Each row was made from one path, in order. Every step used is in the known rows, and no mark comes twice. Write each row's path.
Known rows:
B > Z > L > X: -11	-17	-21	25	14	0	-13	9	6	17	13	-41	29	7	19	5	-7	-2	5	-1	3	31	5	13	12	-9	-21	-2	10	8	20
K > F > H > Y: -8	-8	16	4	21	31	-12	-1	3	18	-10	19	-28	-4	-8	3	-1	21	-16	-15	-1	0	-9	13	22	2	13	13	-31	6	-21
K > F > H > A > T > Y > P: -13	-2	20	9	-4	31	4	19	10	-15	10	7	-20	2	12	3	-11	14	21	-25	9	7	-5	-10	41	24	5	16	-9	7	2
Y > H: 4	-2	19	8	11	12	21	20	2	8	5	-13	-19	6	-13	23	12	-1	-10	8	22	13	-10	0	20	0	-4	4	-1	-16	-7
P > Y > H: 3	-4	13	-1	12	20	17	-2	15	14	-12	-2	-31	-6	-27	31	7	-8	-26	21	19	16	-14	10	28	1	-10	8	-5	-18	-5
L > Z: 2	3	-17	9	1	17	10	5	-10	-5	-7	-22	8	18	13	-15	-17	-20	-6	4	1	2	-1	2	4	-17	-16	-1	-19	-2	3
Z > L > X: -19	-10	-22	18	6	-6	-13	11	13	14	6	-34	23	6	22	9	-20	5	8	-2	3	35	5	12	3	-6	-15	13	5	8	22
A > H: 4	-6	15	-2	10	15	19	6	-10	-16	5	-8	-24	7	-11	12	1	-7	14	10	8	3	-9	0	10	15	-7	-14	-13	-10	-27
K > F > B > Z: 23	-9	10	29	27	10	2	-33	-4	7	8	3	20	15	-11	1	28	-3	-1	-15	-4	-6	10	-7	20	3	-27	-45	5	22	-6
U > T: 10	10	-2	-22	-6	16	25	-7	15	5	-2	-9	26	1	11	14	27	-9	3	-7	6	-20	14	-10	-21	-2	-5	-9	-1	27	-14
B > Z > L: 16	-6	3	1	15	-1	10	-1	-7	10	20	-10	13	20	24	6	2	-15	4	3	-1	17	8	14	23	-11	-36	-13	8	14	2
A > H > Y: -13	-11	17	1	3	34	11	0	-9	-10	-16	12	-22	-14	-7	8	-4	6	0	2	-1	-10	-13	19	22	15	5	3	-9	-16	-26
T > Y > H > F > B > Z > L: 17	-7	18	19	17	1	20	-5	3	11	7	-4	10	22	18	14	20	-3	7	-5	-5	22	7	9	36	-3	-42	-9	15	15	-4
H > U > T > Y: 1	-3	10	3	-18	3	9	-3	25	-10	-29	-1	-5	-16	22	-7	11	-3	10	-21	-10	-23	-7	4	-1	-6	-2	4	-9	11	17
T > U: -1	-1	-9	-2	-13	-6	-16	2	0	7	7	-18	-3	9	2	-3	-19	-16	22	17	14	2	2	-5	-13	-21	-1	-10	-8	-26	15
A > T > Y > H: 7	-3	24	6	-9	26	24	22	19	3	-2	-13	-25	1	5	18	24	-2	1	-6	11	0	-21	-4	29	12	-7	6	5	-7	2
F > H > A > T > Y > P: -16	-2	21	9	-9	29	5	29	8	-25	10	1	-15	-1	10	-3	-7	9	24	-17	12	9	-9	-9	42	20	6	21	4	1	2
Y > H > F: 4	-9	10	9	17	18	21	7	-6	28	-8	-11	-7	11	-1	26	13	18	-22	-4	1	18	-8	-2	13	16	5	13	-4	-17	-24
F > H > U > T > Y > P: -14	-5	25	14	-9	10	0	28	10	-24	2	4	-10	-3	9	-3	-4	7	19	-13	18	7	1	-9	29	4	9	22	-6	7	6
T > Y > H > F > B > Z > L > X: -8	-18	-8	39	14	3	-3	7	14	19	3	-35	25	9	18	13	6	11	6	-9	-1	36	1	9	25	-2	-26	3	15	5	16
E > X: -8	-13	-16	18	13	-7	-3	-13	5	-1	4	-19	13	-10	3	-3	-20	7	17	-7	7	6	-4	14	-17	-33	-8	5	2	-5	6
F > H > U > T: 7	-1	8	-6	12	8	16	6	14	-1	-16	-31	2	11	7	6	5	-12	2	-10	18	-6	-1	-6	-17	-15	2	-5	-21	19	-11
T > Y: -2	-3	9	8	-20	0	-5	0	17	-9	-13	16	-15	-20	13	-13	11	7	9	-14	-18	-14	-10	6	15	2	-2	11	-1	1	16
U > T > Y > H > F: 7	-7	14	5	6	22	27	6	7	25	-16	-6	-6	2	9	25	29	19	-17	-13	-6	5	-10	-3	12	16	3	16	-4	-6	-20
K > F > H > Y > T > U: 0	0	3	-8	-12	30	-7	6	19	29	-6	-11	-7	13	10	8	-5	-7	14	2	17	-2	-5	-2	-11	-21	3	-9	-25	-13	15
K > F > H > U > T > Y > P: -11	-5	24	15	-3	13	-1	17	12	-15	3	9	-15	1	12	4	-7	10	13	-19	15	4	5	-10	28	8	8	17	-20	11	6
A > H > F > B > Z > L > X > E: 1	-22	-3	10	18	10	-16	-9	5	7	4	-25	56	10	17	-6	-24	-2	18	3	9	13	1	-8	4	5	-31	-2	23	24	8
U > T > Y: 6	5	8	-8	-24	10	13	-3	28	-4	-15	11	4	-18	20	-3	31	2	10	-19	-14	-27	-1	-2	-1	0	-5	5	-1	21	7
F > B: 1	8	16	23	4	-10	8	-21	14	-12	-11	12	13	9	-14	1	13	8	20	-10	-2	4	12	-14	2	5	-15	-10	17	17	-3
K > F > H > U: 0	-16	15	23	34	-6	-16	4	-1	5	-20	-21	-40	19	-3	-4	-35	-1	-7	-13	13	18	-15	4	6	-14	7	-4	-46	-4	4

Write each row's path:
-26	-10	24	11	-1	30	5	21	-14	-24	7	16	-14	-5	-6	10	-19	12	12	3	20	8	1	3	41	23	12	17	-1	-17	-16 -> A > H > Y > P
-7	-17	23	29	8	-5	6	18	6	-8	-32	-25	-37	-1	2	2	-26	-6	-5	-6	14	12	-26	13	19	-12	2	4	-16	-30	21 -> T > Y > H > U
-15	-7	25	12	-13	15	12	20	7	-30	-1	5	-9	-5	10	4	-9	2	23	-9	16	-1	1	-8	28	13	5	12	-6	-1	3 -> A > H > U > T > Y > P
-4	1	-2	-9	-24	26	-2	8	17	19	-10	-13	5	4	14	4	-7	-12	18	8	15	-7	-5	1	-13	-22	3	-9	-5	-22	22 -> H > Y > T > U
-10	-14	-17	32	15	-4	-11	3	11	11	11	-36	34	11	15	5	-3	3	12	-5	3	34	9	9	13	-8	-26	-5	17	14	18 -> F > B > Z > L > X
7	5	1	-20	-13	37	21	-11	37	22	-27	5	3	-6	4	16	16	-9	-14	4	3	-1	-9	5	-3	-3	-8	-3	-1	10	18 -> P > Y > T
-3	-16	23	24	5	6	10	17	8	-7	-31	-33	-33	4	9	6	-23	-11	-1	-9	15	8	-27	8	19	-5	0	-1	-13	-24	21 -> A > T > Y > H > U
-14	0	18	6	-19	14	7	18	11	-22	8	15	4	-10	13	2	4	8	18	-12	11	-4	9	-11	25	13	5	19	4	9	7 -> U > T > Y > P
-10	11	7	-2	16	33	42	11	13	-2	-20	-13	-16	-19	0	12	0	6	6	-21	4	-2	-19	17	21	-1	-7	2	3	-21	-6 -> U > T > Y > H > A
4	5	-6	-10	-22	15	0	9	18	18	0	-23	7	13	13	4	-4	-18	24	10	18	-2	-2	-9	-21	-24	-2	-14	-5	-18	27 -> Y > T > U
6	-3	8	-8	7	16	29	-6	19	6	-29	-28	-2	1	1	23	4	-17	-11	0	20	-6	-2	1	-9	-9	-5	-8	-14	6	-2 -> P > Y > H > U > T
4	-2	21	24	15	4	22	-22	3	-6	-16	7	6	17	-14	14	18	18	16	-12	-8	11	7	-17	6	24	-14	-9	9	7	-28 -> A > H > F > B
-11	8	1	-1	36	20	15	16	-1	-5	-8	-16	-23	-3	-12	-7	-17	11	9	-16	3	14	-19	15	17	-9	2	6	-7	-14	-19 -> F > H > A
7	3	24	3	-5	20	30	18	22	5	-5	-7	-16	-8	1	21	33	0	-3	-5	13	-5	-11	-1	20	1	-6	8	-2	-2	-4 -> U > T > Y > H
3	-3	15	4	-12	5	6	6	26	-8	-25	-4	-14	-11	17	-9	15	-1	10	-22	-6	-15	-11	1	3	-9	0	7	-15	15	9 -> F > H > U > T > Y
-7	-20	-13	32	21	4	-2	2	4	13	7	-40	29	14	13	13	0	6	12	-5	0	38	4	7	17	3	-27	-6	12	8	2 -> A > H > F > B > Z > L > X
-1	3	9	-4	-11	30	11	11	23	-10	-15	-9	-21	-10	19	-10	10	4	20	-27	-15	-12	-24	3	22	12	-3	6	3	7	5 -> F > H > A > T > Y
3	-5	15	2	-15	9	15	-1	22	-15	-29	-5	-14	-15	18	-3	11	-6	14	-17	-7	-23	-11	2	2	0	-5	0	-13	7	7 -> A > H > U > T > Y
2	-3	24	13	-2	12	17	20	15	3	-4	-2	-28	-8	-4	13	19	4	-4	-1	11	5	-17	4	30	1	-5	12	-1	-15	4 -> T > Y > H
4	3	9	-4	-4	32	12	0	26	1	-15	-1	-23	-7	21	-2	8	7	15	-34	-17	-15	-21	1	21	17	-5	1	-10	13	5 -> K > F > H > A > T > Y
0	4	-13	-15	-12	22	4	1	6	6	0	-38	0	13	13	2	-22	-22	32	2	13	-4	-8	-6	-10	-5	-5	-20	2	-24	12 -> H > A > T > U
-3	-2	3	-9	-22	31	4	9	14	14	-8	-16	-2	6	10	8	-6	-14	23	12	19	-4	-9	0	-10	-17	0	-14	-9	-26	12 -> A > H > Y > T > U
-2	3	17	-8	-7	47	17	20	24	19	-17	2	-1	1	10	5	22	9	-5	-10	9	-2	-16	6	5	-6	9	9	-6	10	0 -> F > H > Y > T
-2	0	18	-10	-12	53	31	11	18	9	-21	2	2	-3	13	14	17	1	2	-6	6	-9	-15	8	5	7	1	-3	-4	-2	-2 -> A > H > Y > T
7	-3	9	-8	6	14	30	-3	7	-10	-20	-30	2	7	9	14	-1	-19	8	-6	15	-14	0	-4	-18	-2	-5	-19	-18	9	-13 -> A > H > U > T
